Each row was made from one walk, in order. Every step used is in the known rows, and no mark comes twice. Write each row's walk.
In the rows, 128 means zero.
Known rows:
makas -> vivi -> lize -> ruzak: [144 102 113 104 153 136 121 149  96 115 127 155 141 145 150 181 128 148
 118 154 121 119 139 105 101 123 128 112 137 137 134 142 104  98 138 105
 139  95 125 167 121 113 124 128 132 144]
diga -> vivi -> makas -> nagob -> kazik: [149 123 139 117 129 127 141 139 153  82 160 106 137 122 162  98 110 158
 120 143 163 129 128 110  88 125 126 127 149 101 115  65 118 155 166 118
 111 133 122 127 127 143 117 109 120 157]
sunu -> vivi -> makas: [140 131 120 118 134 117 134 139 114 134 130 114 140 128 123  79 126 143
 104 144 115 130 127 107  95 141 116 116 136  90 142 131 131 116 145 102
  97 114 140  84 127  88 116 132 113 142]
mazili -> lize -> dugiv -> sunu: [157 124 124 154 129 107 152 120  89 118 105 108 120 181 130 128 104 138
 126 144 112 126 182 108 125  98  94 108 125  91 108 127 131 135 111 121
 112 117 124 142 123 113 125 128 140 153]
ruzak -> lize -> fevop -> sunu: [135  84 130 154 118 128 121 116 163 140 119  99 164  50 130 137  94  72
 118 142 123 127 174 129 160 133 138 111 149 109 121 143 123 163 135 103
  87 121 136  83 115 122 125 138 106 129]
diga -> nagob -> makas -> vivi -> lize: [137 128 123 114 154 142 117 118 117  84 146 123 140 139 125 169 137 145
 112 134 167  96 132 101 114 127 145 106 140 144 123 120  85 117 159 102
 138 115 126 178 110 116 120 121 114 155]
sunu -> vivi -> diga -> nagob: [124 110 133 149 146 115 114  90 125 126 126 151 118 137  91  89 100 126
 110 143 130 117 122 111 107 140 132 126 130 132 146 152 134 140 140 116
 120 117 136 115 129  77 125 139 122 140]
makas -> vivi: [141 137 126 111 131 118 130 141 130 119 126 178 142 115 128 142 116 137
 109 139 114 125 153 116 100 114 120 119 144 123 110 105  98 114 145 115
 125 108 129 121 111 117 129 128 129 132]
mazili -> lize -> fevop: [138 120 136 144 123 102 130 128 121 135 126 142 157  61 137  89 113 133
 114 136 129 128 186 124 130 121 131  98 123  89 120 138 146 157 158 125
 102 102 110 170 126 116 135 129 126  93]
diga -> nagob -> makas: [138 119 140 161 156 126 104  77 141 106 132 110 128 130 109 141 132 139
 113 127 146 110 147 107 106 125 145 116 139 118 115 126 100 153 153 114
 110 125 127 147 119 118 114 120 120 132]
vivi -> lize -> dugiv -> kazik: [162  73 113 127 132 136 126 116 116 134 112 125 125 173 153 142 132 129
 119 132 131 133 138 127  94 102 124 101 119 130 143 138 115 151 124 108
 115 141 105 123 118 113 125 139 122 208]
kazik -> dugiv -> lize -> fevop: [135  77 126 100 130 124 118 126 163 143  93 117 152  87 134 139 117 115
 106 146  90 131 181 115 134 126 154 111 150 115 134 160 126 127 111 121
  99 118 117 115 125 119 129 121 133 156]
lize -> dugiv: [156  95 125 145 141 112 134 116 140 141 100 119 104 177 126 132 107 131
 119 134  89 137 150 113 101 103 114 116 135 116 119 131 104 135 123 120
  97 126 123 102 122 115 115 127 132 175]
fevop -> sunu -> vivi -> diga -> nagob -> makas: [123 126 139 145 152 125 117  63 123 105 148  94 145 158  91  97 105 126
 125 131 178  98 128 107 143 146 136 118 140 148 149 125 137 149 139  95
 112 145 149 122 124  82 117 143 118 109]
vivi -> diga: [138  98 132 132 127 112 125 101 134 116 113 152 136 142 112 116 117 142
 119 145 125 139 176 110 106 120 119 114 137 149 144 136 135 157 134 125
 123 120 119 112 122 105 113 136 129 120]
kazik -> dugiv -> lize: [145  87 123  93 132 129 116 116 157 141 101 133 141 152 123 159 129 127
 107 144  78 132 171 105 112 119 140 125 153 116 128 155 107 120 106 120
 116 121 124 109 122 115 126 121 140 174]
fevop -> sunu: [144 112 134 120 124 119 126 106 142 128 134 116 157 132 124 143 116 110
 126 138 121 134 174 119 117 122 116 118 136 113 119 131 117 148 135 107
 103 129 128  99 122 124 124 137 124 143]
lize -> mazili: [137 119 132 120 143 111 125 125 127 119 121 151 141  91 127 153 124 123
 113 141 104 134 161 119 109 114 128 121 138 132  97 140  98 128 146 120
 113  99 143 116 107 128 126 127 126 123]
dugiv -> sunu -> vivi -> diga -> nagob: [124 118 132 147 137 120 122  93  93 105 111 129 124 144  93 105  93 120
 114 157 142 111 145 108 121 139 119 122 133 129 138 154 147 132 115 116
 128 117 143  98 130  82 125 139 123 144]
dugiv -> musi: [147 112 127 134 130 123 122 111 130 118 105 151 108  79 117 115 117 134
 113 139 129 140 171 124 108 120 119 115 131 109 111 148 148 143 142 111
 135 115 121  86 117 126 110 134 115 130]
lize -> dugiv -> sunu -> vivi: [151 123 119 144 139 115 144 129  93 136  86 102 106 193 122  99  88 121
 116 146 109 115 139 111 118 114 101 114 136  99 114 131 128 104  97 110
 104 121 154  63 130  90 122 134 131 173]
makas -> vivi -> lize -> dugiv: [154 105 109  98 139 127 148 156 112 120 114 132 116 187 142 160 115 137
 119 143 107 123 139 110 112 107 113 106 135 139 129 123  85 102 130 107
 123 117 124 135 113 114 120 128 127 195]
nagob -> kazik: [153 127 134 139 132 123 130 106 151 120 117 130 132 123 132 119 112 134
 112 136 159 121 145 110 104 118 137 108 134 132 113 102 117 146 143 122
 125 120 106 106 118 124 124 124 138 133]
nagob -> makas: [147 126 133 143 144 121 118  97 137 115 120 114 141 148 124 122 136 150
 115 126 150 118 164 107 106 115 134 107 145 127 119 112 114 149 147 114
 109 125 133 126 119 115 111 125 125 106]
dugiv -> sunu -> vivi -> makas -> nagob -> kazik: [135 156 133 113 119 126 153 136  96  83 141  70 145 111 152  60  95 143
 113 150 165 108 114  99 117 132 111 114 145  97 115  98 133 111 122 108
 125 134 152  66 127  98 116 124 127 133]
ruzak -> lize: [148  89 121 163 126 129 115 114 157 138 108 143 131 111 117 144 113 104
 105 141  95 130 161 116 117 118 131 124 151 108 111 139 101 149 135 114
 113 108 136  88 113 111 120 129 117 148]
makas -> vivi -> diga -> nagob: [122 116 132 126 141 118 120 108 131  96 137 180 131 111 102 151 108 138
 116 145 124 121 144 111 110 126 126 126 139 153 134 124 107 138 147 120
 138 114 118 150 110 106 125 131 126 144]
diga -> vivi -> makas -> nagob: [144 108 136 110 128 121 132 147 140  92 157 123 141 129 157 108 121 152
 120 146 116 144 148 115  79 126 114 133 152  84 118  96 113 151 164 118
  94 126 140 129 132 138 115 113 110 164]
makas -> nagob -> kazik: [142 129 146 127 125 121 134 110 153 104 141 122 134 107 151  95  99 138
 115 132 146 121 133 111 101 106 131 118 144 118  99  99 101 146 141 128
 128 135 126 108 122 125 121 120 139 125]
mazili -> lize: [149 129 132 140 125 107 131 117 118 131 135 154 144 124 126 111 122 145
 115 134 118 130 176 114 108 112 116 113 126  94 114 131 127 152 152 123
 116 105 115 163 123 111 132 130 133 110]
diga -> nagob -> kazik -> dugiv -> sunu -> vivi: [132 144 132 108 145 129 125 104 120 117 115  88 131 138 115  97 106 119
 106 153 154  87 125 102 119 135 134 122 140 118 112 140 141 111 105 119
 134 128 125  98 129 103 142 121 145 172]
vivi -> diga -> nagob -> kazik: [134 105 140 156 141 123 121  70 152  94 129 132 121 122 104 129 103 136
 119 143 171 116 134 106 112 130 143 114 128 161 136 121 128 169 143 126
 136 126  96 135 118 113 120 127 135 141]
diga -> nagob -> makas -> vivi -> lize -> ruzak: [135 109 121 128 179 146 106 112  99  90 145 122 135 145 135 196 136 157
 119 142 156  95 122  95 112 133 149 111 140 147 133 132  90 109 150  99
 139 107 127 204 117 112 118 119 125 136]
diga -> vivi -> lize -> fevop: [150  76 124 110 131 129 120 153 135 120 115 131 148 113 153 129 121 128
 118 151 158 130 177 127 113 135 146 101 135 116 133 131 138 149 166 119
  96 101 112 147 136 142 129 124 103 165]
mazili -> lize -> fevop -> sunu -> vivi -> diga: [121 129 134 131 119 100 145 114 107 135 145 124 174  90 120  47  89 120
 125 140 161 116 163 125 165 140 122 101 123 118 154 138 181 154 145 105
 103 124 134 146 131  79 137 153 124  67]
diga -> vivi: [157 103 130 134 136 120 117 130 149 124 120 163 130 153 132 132 117 138
 116 143 131 135 169 124  89 121 129 128 144 104 112 105 125 150 159 122
 103 107 123 128 131 138 128 121 119 157]
ruzak -> lize -> dugiv: [157  76 115 178 138 126 129 117 158 147  94 117  99 162 121 148  98 103
 113 136  76 132 143 115 122 103 122 123 149 113 114 136  92 143 119 112
  99 120 136  80 112 107 114 127 124 180]
makas -> nagob -> kazik -> dugiv: [134 127 146  86 126 120 134 115 163 115 141 106 143 120 153  82 119 142
 113 137 126 118 141 106  96 108 129 123 153 124 105 116 113 139 122 134
 128 147 123 121 125 129 129 114 155 142]
mazili -> lize -> fevop -> sunu: [137 123 140 132 116 106 136 117 125 134 144 112 178  68 137 103 106 113
 128 136 141 127 191 127 153 127 124  99 122  92 122 135 149 165 151 110
  92 118 114 159 124 123 136 138 123  97]
kazik -> dugiv -> sunu -> fevop: [139 113 122  71 117 113 127 130 104 135  87 106 147 147 135 130 130 108
 114 142 120 120 194 114 160 121 127 114 148 125 124 155 136 125  91 134
 117 131 136  99 120 108 122 123 130 170]
kazik -> dugiv: [140 112 131  90 133 115 119 119 147 144 111 128 144 141 126 116 141 136
 110 144  89 132 175 109  92 116 122 122 146 119 124 154 123 133 121 128
 109 125 120 117 127 122 129 123 142 156]
lize -> fevop -> sunu -> dugiv -> musi: [130 117 131 109 127 108 116 118 141 121 115 126 149   4 117 103 110 106
 123 141 152 129 160 133 162 140 128 109 124  90 128 165 186 144 142  95
 108 114 146  77 129 142 121 146 107 105]

Write each row's walk:
[138 112 125 100 137 116 115 121 144 120 129 147 164  94 114 201 115  96
 122 142 106 125 138 112 157 130 138 131 141 110 115 154 102 109 124  92
 110  97 173 100 112 134 130 137 124 134] | fevop -> sunu -> dugiv -> lize -> mazili
[131 138 127 122 141 119 133 105 126  87 129 158 148 146 117 120 126 167
 117 135 168 113 160 105 120 118 126 107 152 176 140  84 119 133 147 112
 139 125 135 147 108 100 110 131 131  84] | nagob -> makas -> vivi -> diga
[132 101 126 162 150 117 137  93  94 110  97 106  95 193  96 110  80 119
 121 152 121 111 129 105 129 126 109 122 131 132 139 149 140 126  99 114
 114 128 143  93 129  79 117 138 128 178] | lize -> dugiv -> sunu -> vivi -> diga -> nagob
[139  90 126 126 131 113 104 130 156 136  95 154 151  56 121 143 111 111
 107 141 110 129 147 115 147 134 154 114 136  85 135 157 131 122 129 110
  93  91 145 104 132 123 126 131 122 129] | sunu -> dugiv -> lize -> fevop
[142  75 129 137 170 145 102  84 161 122 116 106 120 142 125 195 112 130
 113 150 112 106 119  92 116 131 167 131 143 131 129 155 110 120 104 118
 134 116  98 156 124 120 132 111 157 180] | diga -> nagob -> kazik -> dugiv -> lize -> ruzak
[141 126 133 107 129 106 113 113 144 134 133 135 166 117 114 137 127 113
 124 139 122 127 150 112 126 129 117 123 133  94 131 145 132 136 133 101
 100 117 154  95 132 130 128 140 127 134] | fevop -> sunu -> dugiv
[144 120 131 114 124 116 102  98 137 137 142 161 180  89 129 133 138 112
 122 130 145 126 135 134 111 121 124 121 123  97 139 131 143 154 132  98
 108 134 141 101 126 126 139 150 126 140] | fevop -> sunu -> dugiv -> kazik
[144  97 116 112 152 137 120 124  91 144 133  97 153 170 139 135 112 117
 125 150 132 113 127 107 124 142 126 112 129 117 148 167 134 107 124  88
 114 114 143 117 138  89 128 145 126 143] | fevop -> sunu -> vivi -> lize -> ruzak
[132 144 134 136 157 129 113 105 132  94 143 142 135 120 114 153 124 145
 112 126 149 102 135 108 112 123 140 119 147 132 109 100  86 124 159 108
 125 120 133 164 107 117 121 119 122 126] | diga -> nagob -> makas -> vivi
[156  99 108 103 135 138 136 144 109 121 124 158 133 157 157 156 126 138
 116 134 132 122 121 130  95  99 120 104 126 141 135 110  97 120 129 101
 132 137 112 137 107 110 133 139 124 206] | makas -> vivi -> lize -> dugiv -> kazik
[140 118 129  88 126 118 127 120 117 120  99 106 150 148 128 128 134 131
 115 157 104 126 195 105 108 115 110 118 147 118 116 155 136 124  96 128
 120 122 128 102 127 125 128 123 142 162] | kazik -> dugiv -> sunu
[137  96 123  81 144 124 124 126 147 126 111 138 144 117 127 181 129 119
 106 148  73 129 168 109 124 116 143 130 155 137 108 163  94 109 112 118
 118 107 142 120 106 126 131 120 139 158] | kazik -> dugiv -> lize -> mazili
[134  78 130  88 123 129 124 117 165 141 113  93 176  93 135 150 111  93
 119 145 102 128 189 119 156 133 147 112 149 115 138 160 127 134 105 108
  90 133 121 104 124 128 132 130 129 156] | kazik -> dugiv -> lize -> fevop -> sunu
[160  68 117 125 158 139 109 139 114 120 120 138 133 182 153 172 128 149
 124 156 136 129 157 112  85 131 136 120 136 119 137 138 127 136 151 112
 116  95 117 170 141 134 124 121 122 168] | diga -> vivi -> lize -> ruzak
[132 151 138 103 122 126 153 126 130 104 174  62 162 111 149  60  95 126
 121 137 163 114  97 106 128 138 117 119 142 101 128  92 124 127 138  95
 107 152 150  75 125 102 119 132 123 131] | fevop -> sunu -> vivi -> makas -> nagob -> kazik
[131 124 126 109 129 113 137 125 126 105 123 188 144 128 116 130 112 151
 116 146 127 131 159 112 109 118 116 118 145 162 138 107 118 132 142 118
 137 115 127 130 111 103 121 135 131 114] | makas -> vivi -> diga
[135 149 135 114 129 122 147 137 127 106 156  90 138 105 149  45 101 149
 107 138 151 116  92 102 103 132 122 118 142  99 124  96 119 121 146 108
 116 137 142  86 126  94 117 124 127 129] | sunu -> vivi -> makas -> nagob -> kazik
[141 152 128 120 144 123 127 123 127 104 131 148 147 133 129 133 131 157
 110 128 152 109 151 109 112 113 131 110 152 139 111  82 100 118 152 107
 128 120 141 141 108 113 118 123 126 101] | nagob -> makas -> vivi
[133 113 122  77 120 130 141 155 121 112 139 117 180  74 150 150 110 106
 126 148 153 119 169 124 150 134 132  94 135 135 137 131 116 120 147  97
 113 118 124 132 115 128 132 139 110 145] | makas -> vivi -> lize -> fevop -> sunu
[136 135 123  87 131 118 130 132 101 139  99 109 145 159 121  81 122 125
 106 156 109 111 163 106 109 126 110 121 148 109 121 157 148 100  96 119
 119 123 151  80 135  94 134 130 141 151] | kazik -> dugiv -> sunu -> vivi
[121 131 134  90 145 123 132 102 152  95 139 147 133 125 109 128 117 148
 114 149 152 103 130 102 116 127 139 123 145 183 138 111 123 132 130 127
 152 133  99 159 109 115 135 120 151 155] | makas -> vivi -> diga -> nagob -> kazik -> dugiv
[131  93 142  95 123 130 131 123 178 117 121  97 150  66 161 101  94 120
 109 139 124 116 145 110 141 118 161 113 156 122 114 127 114 132 112 128
 116 138 119 117 124 126 130 112 146 138] | makas -> nagob -> kazik -> dugiv -> lize -> fevop
[157 118 116 136 119 102 151 128  77 131  94 107 117 180 138 129 100 116
 125 131 128 120 178 119 180 105 111 103 126  98 117 130 129 135 105 128
 110 124 129 139 117  94 118 128 128 161] | mazili -> lize -> dugiv -> sunu -> fevop
[126  85 126 129 121 125 131 108 138 135 113 120 163 102 114 107  72  95
 118 147 142 123 151 122 172 148 146 109 141 135 160 141 151 131 117  96
 100 126 143  79 127  78 123 151 116 113] | dugiv -> lize -> fevop -> sunu -> vivi -> diga
[124 123 135 156 158 122 111  73 122 108 132 121 123 156  93  81 110 147
 111 132 167 100 120 104 117 139 141 116 140 147 146 129 134 145 148 109
 120 129 146 131 125  74 114 135 121 106] | sunu -> vivi -> diga -> nagob -> makas
[139  87 129 100 117 129 131 130 129 124 128  86 176  90 145 137 117  98
 128 146 152 129 181 122 148 137 135  92 127 122 141 159 132 149 141 104
  97 122 116 118 128 130 125 139 108 149] | vivi -> lize -> fevop -> sunu
[146  83 123 131 153 125  98 103 140 137 119 134 157 134 121 201 114 113
 127 147 102 125 132 101 140 136 137 131 139  94 144 161 124 113 109  91
 108 102 154 114 136 121 124 138 137 136] | fevop -> sunu -> dugiv -> lize -> ruzak
[137 119 138 112 147 126 115  92 167 120 130 105 128 123 116 128 127 130
 110 140 134 107 135 103  99 126 145 123 139 133 118 139 117 144 130 129
 126 131  97 138 121 131 135 113 146 177] | diga -> nagob -> kazik -> dugiv
[138 153 120  83 131 126 149 137 104 112 118  58 151 144 132  68 126 147
 109 160 156 104 136  92 114 140 115 111 144 115 139 121 158 104 105 110
 124 132 131  70 126 101 125 123 140 159] | nagob -> kazik -> dugiv -> sunu -> vivi -> makas
[138 131 123 109 128 120 140 131 116 131 147  85 162 132 122  94 115 122
 118 144 126 129 134 110 119 147 109 118 135  93 146 129 133 124 139  88
  89 129 144  72 125  95 118 141 110 148] | fevop -> sunu -> vivi -> makas
[159 117 126 155 136 103 143 120 118 141 122 128 113 176 130 113 108 145
 121 131  96 132 159 112 112  99 107 111 125  94 117 127 120 146 134 121
 106 119 115 158 122 109 126 128 139 148] | mazili -> lize -> dugiv
[155  99 117 130 124 111 142 126  95 133  76  97 106 180 136 149  97 102
 122 133 122 127 170 118 168 109 118 107 136 119 117 133 116 128  93 125
 102 131 137  82 116 102 108 128 122 188] | lize -> dugiv -> sunu -> fevop
[132 141 134 131 121 105 139 129 110 151 147 115 174  75 132  56  90 109
 119 135 145 112 157 130 153 136 124 102 124  81 128 135 161 138 149 101
  92 118 137 143 132  93 144 146 122  86] | mazili -> lize -> fevop -> sunu -> vivi
[160  71 114 185 134 138 117 102 153 149 101 141 113 135 135 146 111 103
 109 128 100 130 129 135 105  96 128 121 141 114 120 122 104 164 117 107
 106 139 125  88 106 103 126 138 121 188] | ruzak -> lize -> dugiv -> kazik
[117 126 140 100 119 114 145 144 121 118 163  67 179  51 153  51  91 111
 121 141 125 128 129 120 137 146 118 114 143  79 136 131 136 129 143  96
  75 142 161  84 133 101 118 136 105 118] | lize -> fevop -> sunu -> vivi -> makas -> nagob
[134 102 132 106 157 135 119  98 166 105 125 118 129  97 117 192 116 115
 107 145 115 105 127 105 132 125 167 132 147 151 102 146  89 119 121 120
 135 113 119 143 100 135 138 110 145 178] | diga -> nagob -> kazik -> dugiv -> lize -> mazili
[142 103 122  94 139 125 129 140 109 112 125 132 144 118 138 168 137 123
 117 148 121 130 161 113 114 120 131 109 132 144 114 161  95 123 148 112
 127  97 134 135 109 128 122 129 118 149] | vivi -> lize -> mazili
[146  68 121 112 157 135 106 110 141 146 100 130 136 161 135 183 126 135
 112 151  69 131 157  98 106 123 144 129 152 117 136 170 115 111  97 116
 118 111 122 138 130 111 124 120 152 158] | kazik -> dugiv -> lize -> ruzak
[150 121 114 130 139 118 155 140  85 121 101  65 116 186 126  95 104 136
 117 153 110 125 135 100 112 127  93 112 133  93 135 130 136 102 103 101
  91 125 150  58 127  88 109 132 119 187] | lize -> dugiv -> sunu -> vivi -> makas
[129 103 117 139 121 130 135 140 140 142 133  68 168  53 129  91  94  84
 112 148 125 121 131 122 162 157 131 112 147  89 147 141 140 137 140  84
  74 124 156  58 119  90 120 141  94 136] | ruzak -> lize -> fevop -> sunu -> vivi -> makas
[129 148 133  69 130 121 149 140 135 116 154  77 149 122 151  33 120 152
 106 143 131 111  99  97 100 132 123 124 152 108 131 115 128 112 127 115
 115 149 143  91 130  98 124 117 142 148] | sunu -> vivi -> makas -> nagob -> kazik -> dugiv
[138  94 125  90 118 125 104 122 124 129 138 125 199  42 150 131 137 101
 125 138 177 121 145 137 141 136 141  96 113 108 158 161 161 155 139  93
 103 128 130 119 131 132 140 153 111 146] | vivi -> lize -> fevop -> sunu -> dugiv -> kazik
[140  85 135 107 150 139 119 106 157 117 126 106 134 138 161 147 104 141
 115 145 103 117 124  94 113 115 151 129 160 128 117 131 106 116  97 123
 136 133 126 134 129 119 126 111 165 141] | makas -> nagob -> kazik -> dugiv -> lize -> ruzak
[139  99 123 149 139 125 122 125 147 126 116 149 133  78 123 170 114  97
 106 144  90 128 152 120 131 115 136 129 154 130  93 145  85 135 141 112
 117  94 153  96  97 120 125 127 118 129] | ruzak -> lize -> mazili
[153 112 108  97 131 131 156 156  84  97  98 112 122 192 142 172 110 129
 125 155 123 118 160 106 126 106 102 102 137 134 120 124 100  95 105 108
 132 116 133 115 114 117 120 129 128 200] | makas -> vivi -> lize -> dugiv -> sunu
[129 125 121  63 123 116 126 163 121 117 139 133 188  61 139 142 122 110
 124 149 156 113 143 119 158 139 132 102 131 115 146 143 134 107 145  93
 110 106 147 130 127 133 137 141 114 136] | makas -> vivi -> lize -> fevop -> sunu -> dugiv
[157  92 107 125 139 135 127 127 100 153 113 128 120 179 146  95 117 126
 110 131 134 118 103 130  95 112 124 104 119 117 146 139 126 126 122  98
 115 140 127 102 125  81 133 146 121 201] | sunu -> vivi -> lize -> dugiv -> kazik
[146 126 128  94 135 128 129 104 152 116 107 118 112  87 124  90 124 147
 111 141 152 120 155 115 112 120 132 113 137 138 112 137 163 141 126 119
 151 134 101  94 116 133 121 124 140 143] | nagob -> kazik -> dugiv -> musi
[130 125 133 122 126 114 130 127 129 151 127 105 165  77 128  76  89  96
 116 136 137 118 147 131 143 141 133 107 134 100 127 139 147 130 139 100
  85 123 143  78 132 100 133 144 114 112] | lize -> fevop -> sunu -> vivi
[133 137 137 118 123  93 124 125 128 137 146 131 187  50 125  97 116 117
 127 137 142 120 165 122 160 133 124 106 119  72 131 148 164 150 149 107
  90 107 140 160 135 129 140 141 127  84] | mazili -> lize -> fevop -> sunu -> dugiv
[133 136 139  72 118 125 153 129 120  77 139  51 158 117 158  93 128 151
 119 158 141 119 157  91 110 121 109 116 152 116 116 117 130 130 104 124
 125 148 128  98 124 132 115 111 144 161] | vivi -> makas -> nagob -> kazik -> dugiv -> sunu
